Each row was made from one walk, in order. Every step used is in the known rows, and no mark comes twice. Write each row's walk.
Known rows:
beda > vokigu: +0.69  -0.57  +0.15  -1.38  -1.00  -0.36  +1.48  +0.88  +0.09  -0.47  +0.86  +2.42  -0.45  -1.63  +0.49  -1.38  +1.68  -0.85  +0.81  +1.57  +0.41  -0.53  +0.06  -0.05  +0.25
reban > ribu > kozab > vuri > beda > vokigu: +1.25  -1.70  +0.62  -3.25  +0.40  -2.04  +0.60  -0.54  +4.08  +0.93  +4.52  +5.60  +1.46  -3.13  -0.12  -4.78  +4.58  +4.15  -1.65  +3.02  +2.53  +2.97  +3.93  -2.91  +1.86
ribu > kozab: +1.61  +0.07  +1.70  -1.79  -0.35  -1.20  -0.94  -0.49  -0.17  +1.05  +1.05  -1.40  +0.75  +0.33  -0.88  -0.92  -0.70  +1.43  -0.98  +0.85  +2.27  +0.12  -0.57  -0.73  +0.31
reban > ribu: -1.01  -1.62  -1.46  -0.74  +1.38  +0.07  -1.68  -0.26  +0.99  +1.57  +1.34  +0.96  -0.61  -0.07  +0.89  +0.34  +1.09  +2.57  +0.48  +0.22  -1.20  +0.86  +1.12  -1.30  -0.40
vuri > reban > vokigu: -1.75  -1.34  -2.03  +0.22  -2.43  +3.24  +0.17  -0.39  -0.42  +0.39  -1.27  +0.89  +0.94  -2.64  +1.89  +2.47  -0.30  -1.50  -2.98  +2.71  -1.80  +0.44  +1.67  +2.61  -1.64
kozab > vuri: +0.10  +1.29  -0.24  -1.81  -2.04  -0.69  -0.57  -0.87  +1.90  -1.15  +1.85  +2.79  +1.61  -0.27  -0.01  -2.14  +0.98  +0.18  -0.27  -0.75  +1.86  +0.96  +1.63  -0.05  +1.38
vokigu > reban: -0.14  -0.19  -1.51  +2.16  +0.34  +0.98  +2.00  -0.31  +0.14  +1.35  -0.03  +1.61  -0.14  -1.81  +0.15  +1.45  -0.11  +1.60  +0.06  +0.43  +0.29  +1.11  -1.57  +0.84  -0.82
vokigu > kozab > vuri > reban: +0.62  +1.86  -0.44  +0.53  -3.36  +1.58  +1.22  -2.54  +0.69  -1.28  -1.04  +0.97  +3.40  -0.30  +1.41  -0.07  -1.81  -0.29  -1.49  +2.75  +1.87  +2.41  +1.70  +1.36  -0.94
beda > vokigu > reban > vuri: -0.21  +0.13  -1.81  +1.17  -1.09  -0.35  +1.66  +1.57  +0.21  +0.24  +2.33  +6.16  +1.30  -5.25  +0.09  +0.19  +2.14  -1.03  +0.39  +3.77  +0.06  -0.79  -0.28  -1.81  -0.88
reban > ribu > kozab > vokigu: -0.20  -1.45  -0.65  -4.63  +0.13  +0.63  -3.63  +0.71  +3.09  +1.80  +1.67  +0.82  -0.30  -0.64  +0.14  -2.16  +1.57  +1.48  -1.80  +0.02  -0.44  +0.87  +0.30  +0.45  +1.06
kozab > vuri > beda > vokigu: +0.53  -0.22  +0.45  -0.69  -0.55  -0.99  +3.13  +0.23  +3.24  -1.75  +2.15  +5.73  +1.33  -3.32  -0.20  -4.26  +4.19  +0.15  -1.13  +1.89  +1.47  +2.15  +3.44  -0.69  +1.93
vuri > kozab > ribu > beda > vokigu: +4.57  +0.01  -1.39  -3.43  -1.55  -1.46  +1.76  -1.10  +2.06  +0.46  +1.10  +4.60  -0.66  -2.66  -0.38  +0.64  +2.57  +0.62  -1.53  +4.22  +0.99  +1.79  +0.20  -2.19  -2.93
kozab > ribu > beda: +3.56  -1.52  -1.48  -1.82  -0.28  -1.87  +0.87  -1.77  +0.89  +1.97  +0.87  +2.07  -1.16  -3.27  -1.95  +0.87  +0.01  -0.11  -0.83  +1.41  -0.80  -0.25  +1.97  -0.21  -1.14
kozab > vokigu > beda: -0.38  +0.24  -2.24  -1.49  +0.48  +2.07  -0.97  +2.81  -0.04  -1.34  +0.41  -0.11  +0.28  -3.96  -1.37  -2.72  +0.53  -2.46  -1.28  -1.15  -1.14  -0.33  +0.54  +3.43  +2.47
beda > ribu: +0.24  -1.00  +1.36  -1.41  +0.30  -1.75  +0.69  -1.67  +1.27  +1.89  +0.27  +0.95  +0.92  -0.74  +0.42  +1.54  +1.26  +1.75  -1.14  +2.16  +0.96  +1.41  -0.13  +1.52  -0.11
ribu > kozab > vokigu > reban > vuri > beda: -0.54  +0.08  -0.97  +1.30  +0.67  +1.17  +0.78  +1.93  +3.30  +0.73  +1.11  +3.76  +2.23  -5.84  -1.94  -1.30  +2.67  -0.16  -4.45  +3.12  -0.41  +1.56  +0.78  -0.43  +0.83
vokigu > reban > vuri > kozab > ribu: +1.74  +1.52  -2.81  -0.34  -1.16  +1.10  -1.35  -1.25  +1.27  +0.92  +1.91  +4.57  +2.11  -1.30  +0.36  +4.74  +1.41  +1.95  -0.88  +4.16  +1.29  +0.73  -3.00  -3.31  -2.55
vokigu > reban > vuri > kozab > ribu > beda: +2.68  +1.37  -3.79  +0.40  -1.14  -0.70  +0.69  -0.99  +1.92  +1.52  +1.75  +5.76  +1.48  -4.66  -1.09  +3.62  +1.39  +1.67  -2.75  +5.00  +0.38  +2.22  +0.01  -3.83  -4.27
vuri > reban > vokigu > beda: -1.40  -1.11  -3.31  +0.81  -0.84  +3.69  -0.03  +0.85  -2.64  -0.18  +0.23  -0.28  +1.59  -5.73  +0.51  +1.34  -1.03  -1.37  -3.00  +2.58  -1.46  +0.08  +2.55  +3.41  -0.21
vuri > kozab: +0.20  +2.16  -0.08  -0.37  -0.24  +0.81  -0.53  -0.11  +1.20  -0.87  -0.92  -0.06  +1.16  +2.35  +1.11  +1.26  +0.97  +1.81  -1.46  +1.31  +1.34  +2.64  -1.63  -2.05  -2.05
reban > vokigu > beda > ribu > kozab: +1.04  -0.85  +0.66  -3.70  +0.05  -0.10  -1.04  -0.94  -2.11  +1.96  +3.29  +0.24  +2.99  -5.45  -0.92  +0.45  +1.03  +1.48  -3.96  +2.99  +2.84  -0.28  +1.91  +3.20  +0.82
beda > vokigu > reban > vuri > kozab > ribu: +2.28  +0.80  -2.55  -1.78  -1.94  +0.54  -0.02  -0.34  +1.37  +0.30  +2.91  +7.07  +1.67  -2.95  +0.82  +3.47  +3.15  +1.04  +0.00  +5.55  +1.66  +0.30  -2.92  -3.45  -2.25
vuri > reban > ribu > beda: -0.54  -2.78  -3.48  +1.05  +0.60  -0.91  +1.49  -0.69  +2.53  +2.91  -0.87  +1.42  -0.92  -4.13  +0.46  +0.90  -0.68  +2.52  -2.33  +3.97  -3.01  +3.75  +3.87  -0.81  -3.27
kozab > vokigu > reban > ribu > beda: -0.80  -1.79  -4.90  +0.03  +0.84  +0.94  +1.41  +1.05  +3.93  +2.66  +0.15  +4.94  -1.57  -6.12  -0.43  -0.72  +2.14  +1.02  -2.52  +0.41  -3.49  +3.48  +2.27  +1.60  -1.82
vokigu > beda > ribu > kozab > vuri: +2.28  +0.71  +1.45  -4.56  -0.45  -3.23  -0.69  -1.76  +1.07  +0.99  +4.39  +1.11  +3.73  -3.73  -1.75  -2.73  +0.89  +3.27  -2.43  +2.28  +5.49  +1.86  +1.58  +1.57  +2.74
reban > vuri > kozab > ribu > beda: +2.80  +1.57  -2.27  -1.68  -1.09  -1.60  -1.34  -0.99  +1.85  +0.18  +1.83  +4.00  +1.65  -2.78  -1.24  +2.07  +1.60  +0.11  -2.66  +4.77  +0.18  +0.85  +1.56  -4.66  -3.49

Write each row's walk:
+0.63  +0.05  -0.71  -1.88  -1.03  +1.57  +0.21  +0.71  +2.23  +1.60  +0.03  +1.33  +0.25  -2.48  -0.61  -1.02  +0.40  +0.24  -2.31  +0.13  +0.86  +1.43  -2.32  +2.67  +0.69 -> ribu > kozab > vokigu > reban
-1.10  -1.04  +1.16  +1.52  +1.93  -2.15  +1.38  -0.37  +2.51  +0.97  +1.34  +3.57  +2.80  -4.22  -0.68  +1.06  +3.56  +1.18  -3.44  +5.13  -0.39  +1.83  +2.92  -1.49  -0.09 -> reban > vuri > beda > ribu
-0.04  -1.87  -3.79  +1.94  +1.61  -0.84  +2.26  -0.40  +1.75  +3.42  +1.08  +3.91  -1.21  -5.19  -0.41  +0.82  +0.84  +3.50  -1.03  +1.46  -1.87  +3.30  +2.48  -0.81  -3.24 -> vokigu > reban > ribu > beda
+1.83  -0.58  -0.73  -0.50  -0.80  -2.40  +3.45  +0.88  +0.82  +0.21  +0.61  +3.49  -0.85  -4.87  -0.88  -2.41  +1.55  -1.48  -1.09  +2.28  -0.65  +0.73  +2.77  -0.43  -1.58 -> ribu > beda > vokigu
+1.74  -0.86  +2.89  -3.36  +0.01  -2.81  -0.23  -2.11  +1.27  +3.04  +1.29  -0.51  +1.64  -0.31  -0.41  +0.69  +0.48  +3.01  -1.94  +3.09  +3.23  +1.38  -0.79  +0.88  +0.20 -> beda > ribu > kozab
-2.16  -0.13  -2.62  +2.98  +0.98  +2.30  +1.70  +2.46  +3.37  -0.35  +0.08  +5.33  +1.36  -6.22  -1.01  -0.46  +3.39  -1.64  -3.51  +2.36  -2.77  +1.69  +1.42  +0.37  +0.55 -> kozab > vokigu > reban > vuri > beda
-0.16  -0.89  +1.89  -2.44  +0.60  -1.42  -0.50  +0.65  +4.61  +1.46  +1.40  +3.37  +3.19  -4.67  -1.60  -1.24  +4.00  +0.06  -5.76  +5.06  +0.24  +1.85  +2.10  +0.26  +1.65 -> reban > vuri > beda > ribu > kozab > vokigu
-0.71  +2.23  -0.94  -2.47  -1.28  +2.72  -1.36  +1.45  +3.34  -1.75  -1.77  +1.23  +0.70  +1.43  +1.05  -0.34  +2.14  -0.72  -2.75  +0.12  -0.25  +2.73  -1.98  +0.58  -0.77 -> vuri > kozab > vokigu
-1.65  -2.87  -2.44  +0.25  +0.55  +1.04  -0.54  -0.67  +1.64  +2.10  -0.59  +0.32  -0.43  -0.80  +1.70  +1.83  -0.58  +2.96  -0.44  +2.98  -2.37  +2.72  +0.97  -0.34  -1.26 -> vuri > reban > ribu
+1.96  -0.71  -1.31  -0.08  +0.31  -0.88  +2.47  -0.64  -0.35  +0.74  +1.07  +3.71  +0.16  -4.05  +0.53  -1.58  +1.34  +0.40  -0.47  +3.19  -0.73  +1.15  +4.38  -1.32  -3.38 -> reban > ribu > beda > vokigu > kozab
+0.29  -0.44  -1.47  -1.48  -2.74  +1.13  +0.89  -2.02  +1.58  -0.37  +1.38  +4.26  +2.55  -1.85  +2.79  -1.09  +0.78  +1.50  -0.29  +4.35  +1.17  +2.55  +2.98  +0.08  -1.00 -> beda > vokigu > kozab > vuri > reban > ribu
+0.24  -1.12  -1.77  -3.89  +1.68  +1.13  -3.61  +1.89  +0.89  +1.17  +2.76  -0.39  +0.53  -3.70  -1.30  -3.33  +0.75  +1.58  -1.62  -0.17  -0.04  +0.54  +1.24  +1.24  +2.32 -> reban > ribu > kozab > vokigu > beda
-0.50  +0.06  -1.20  -0.78  -2.79  +0.05  +0.63  -1.31  +2.69  -0.33  +0.04  +1.76  +1.85  -1.05  +0.84  -0.66  -0.56  +0.48  -1.44  +2.19  +1.00  +2.63  +1.49  +0.87  +0.43 -> kozab > vuri > reban
+2.93  -0.69  +0.55  +0.56  -0.03  +0.34  +1.48  -1.24  -0.85  -0.96  +2.43  +4.80  +2.46  -4.05  -0.69  +0.82  +2.53  -2.02  -0.27  +5.79  +0.11  -2.20  +2.67  -2.32  -0.40 -> reban > vuri > beda > vokigu > kozab > ribu
+2.12  +0.44  +2.70  -5.22  -1.86  -3.53  -0.83  -3.14  +3.16  +1.86  +3.18  +2.41  +3.08  -0.59  -0.43  -1.45  +1.56  +3.25  -2.40  +2.45  +5.41  +2.24  +0.74  +0.72  +1.59 -> beda > ribu > kozab > vuri
+4.29  -2.18  -1.14  -3.16  -1.17  -2.30  +2.35  -0.99  +0.86  +1.40  +2.04  +4.44  -1.77  -4.90  -1.50  -0.71  +1.62  -1.21  -0.12  +2.80  -0.36  -0.82  +1.99  -0.29  -1.03 -> kozab > ribu > beda > vokigu
+2.15  -0.10  +1.91  -2.31  -1.04  -2.05  +2.23  -0.27  +3.19  -0.67  +3.02  +4.20  +2.00  -3.02  -1.13  -4.98  +3.41  +1.34  -2.32  +2.75  +3.72  +2.25  +2.82  -1.58  +2.23 -> ribu > kozab > vuri > beda > vokigu
+0.36  -1.94  -0.21  -2.66  -0.82  +0.96  +0.06  -1.38  -1.30  +2.78  +1.24  -0.68  +3.18  -6.21  -0.15  +2.00  -0.46  +1.76  -5.12  +5.55  +1.85  +1.47  +1.57  +4.25  -0.01 -> vuri > reban > vokigu > beda > ribu > kozab
-1.09  -2.12  -1.90  -0.75  -0.46  +2.01  +1.01  -0.54  -1.12  +1.68  +0.23  +0.70  +2.46  -6.60  +0.82  +3.06  +0.12  +0.31  -4.04  +4.69  -0.29  +1.38  +2.28  +5.07  -0.30 -> vuri > reban > vokigu > beda > ribu
+0.80  +0.17  +0.74  -3.81  -1.19  +0.67  -1.67  +0.99  +2.08  +0.21  +0.11  -0.36  +0.35  -0.60  -0.89  -2.50  +0.59  -1.18  -2.24  -0.27  +0.65  +0.05  -0.76  +1.80  +1.46 -> ribu > kozab > vokigu
+0.12  +1.50  -0.92  -3.41  +0.60  +1.47  -0.72  +1.19  +2.51  -0.49  -0.25  +0.91  +2.25  -2.40  +0.01  +0.13  +2.78  +1.00  -3.93  +2.17  +1.21  +3.52  -1.30  +3.25  +0.39 -> vuri > kozab > vokigu > beda > ribu
+2.30  -0.26  -0.60  -2.00  -2.42  +3.57  -1.33  -3.21  -3.08  +0.05  +1.02  +1.65  +1.68  -0.99  +0.80  +3.51  +0.06  -2.26  -0.94  +1.04  +0.36  -3.21  +1.39  +2.34  -1.28 -> reban > vokigu > kozab > ribu
-0.04  +0.02  -0.05  -2.92  -1.21  -0.81  -0.87  +0.13  +3.53  +2.79  +1.92  +4.36  +2.89  -5.01  -0.67  +0.79  +2.19  +0.52  -3.87  +4.07  +1.33  +1.26  -1.13  +1.91  +0.33 -> beda > ribu > kozab > vokigu > reban > vuri
+1.37  -2.09  +3.54  -0.82  +2.21  -2.44  +2.26  -2.02  +2.43  +2.79  +0.60  +0.19  +1.76  -2.03  -1.17  +0.06  +2.12  +4.05  -3.72  +4.15  +2.34  +3.28  +1.09  +0.22  +0.44 -> vuri > beda > ribu > kozab
+3.53  +0.05  +0.57  -1.25  -0.91  +1.31  -0.45  -3.10  -1.96  +0.39  +0.44  -0.25  +0.93  +0.79  -0.06  +2.50  -1.25  -0.53  +1.04  +1.25  +1.21  -2.06  -0.69  +0.68  -0.72 -> vokigu > kozab > ribu
-0.07  +2.40  -1.89  +0.91  -1.46  +0.81  +1.07  +1.45  +1.30  -0.80  +1.63  +6.19  +2.40  -2.95  +1.36  +1.49  +3.20  +0.85  -1.11  +5.13  +1.48  +1.76  -2.05  -3.49  -3.13 -> beda > vokigu > reban > vuri > kozab
+1.06  +0.31  +0.33  -2.82  -3.08  -1.03  -0.44  -1.89  +2.43  +0.72  +1.01  +0.42  +2.50  -0.74  -0.02  -1.75  -1.28  +1.89  -2.39  +3.00  +3.20  +2.71  +0.71  +0.05  +0.74 -> ribu > kozab > vuri > reban
+1.64  -1.31  -1.46  -0.98  -3.18  +4.47  -0.31  -3.63  -2.46  +0.70  -0.78  +0.83  +1.94  -1.83  +1.75  +5.05  -1.67  -2.05  -1.94  +3.84  -0.68  -1.41  +1.24  +3.40  -2.22 -> vuri > reban > vokigu > kozab > ribu
+0.83  -2.36  -2.23  -1.28  +0.70  -2.37  +1.83  +0.70  +1.90  +1.70  +2.10  +4.57  -1.60  -4.84  -0.01  -2.13  +2.53  +1.30  -0.46  +2.55  -1.63  +1.65  +3.98  -1.83  -1.95 -> reban > ribu > beda > vokigu
+0.72  -0.15  -0.16  -4.44  -0.89  -1.85  -3.13  -1.72  +2.72  +1.64  +4.21  +2.39  +1.81  -0.01  +0.19  -2.78  +1.34  +4.23  -0.89  +0.50  +3.03  +1.76  +2.11  -2.21  +1.21 -> reban > ribu > kozab > vuri
-0.74  +0.07  -2.36  -0.37  -0.07  +2.67  -0.84  +1.23  -3.31  -0.96  +1.97  +0.69  +1.33  -5.11  -0.31  -0.09  +0.58  -1.79  -1.86  -0.20  -0.48  -1.71  +2.72  +2.42  +0.69 -> reban > vokigu > beda
-0.57  -1.04  -1.00  -1.71  +0.35  +1.02  -0.31  -0.33  -2.04  +0.77  +2.17  +1.73  +2.18  -5.69  -0.10  +1.39  +1.78  -0.14  -2.98  +1.88  +0.62  -0.32  +2.60  +4.00  +0.52 -> reban > vokigu > beda > ribu
-0.70  +3.04  -2.38  +2.08  -0.73  +1.34  -0.18  +0.53  +1.30  -0.35  +0.55  +3.82  +2.74  -1.35  +0.87  +2.84  +1.40  +1.86  -1.88  +3.67  +1.09  +2.40  -1.97  -3.71  -3.15 -> vokigu > reban > vuri > kozab
+0.54  -0.49  -1.09  +1.46  -0.41  -0.03  +5.13  -0.17  +3.24  -0.56  +2.00  +7.48  +1.28  -5.30  -0.13  -2.55  +4.22  +1.44  -1.00  +2.26  +1.59  +3.56  +1.95  +0.06  +1.16 -> kozab > vuri > beda > vokigu > reban
-0.43  -2.47  -2.62  +0.07  +0.68  +0.59  +1.70  +0.19  +1.13  +2.25  +2.30  +5.14  -1.08  -3.41  +1.54  +0.61  +2.55  +3.01  +1.45  +1.95  -0.66  +1.41  -0.35  -0.44  -0.99 -> beda > vokigu > reban > ribu
+3.57  -0.27  -1.50  -1.28  -2.30  +1.73  +0.52  -3.18  -2.45  +0.64  +0.68  +2.77  +1.23  -4.46  -0.61  +2.45  -0.07  -2.83  -2.68  +1.87  -0.63  -1.85  +4.19  +1.91  -3.15 -> reban > vokigu > kozab > ribu > beda
+1.24  +0.49  -0.40  -3.20  +0.27  +1.09  -1.79  +2.41  +0.02  -0.30  +1.44  -1.61  +0.99  -3.70  -2.29  -3.53  -0.17  -1.14  -2.13  -0.30  +0.95  -0.32  +0.02  +2.66  +2.79 -> ribu > kozab > vokigu > beda
+1.82  +1.43  +1.41  -3.61  -2.29  -1.89  -1.36  -1.43  +1.80  -0.08  +2.87  +1.30  +2.29  +0.06  -0.73  -3.14  +0.24  +1.50  -1.31  +0.27  +4.20  +0.86  +1.04  -0.95  +1.65 -> ribu > kozab > vuri
+0.58  -0.68  -1.40  +0.77  -0.62  +0.48  +3.48  +0.60  +0.22  +0.76  +0.76  +4.11  -0.47  -3.34  +0.65  +0.27  +1.52  +0.46  +0.97  +1.68  +0.60  +0.70  -1.44  +0.85  -0.58 -> beda > vokigu > reban
+0.43  -1.71  -1.33  -0.48  +1.33  +0.12  -0.56  -1.01  +1.02  +3.93  +2.36  +1.27  +0.12  -1.40  +0.32  +1.04  +0.14  +5.37  -0.34  +1.40  +1.33  +2.11  -0.98  -1.26  -1.02 -> vokigu > reban > ribu > kozab
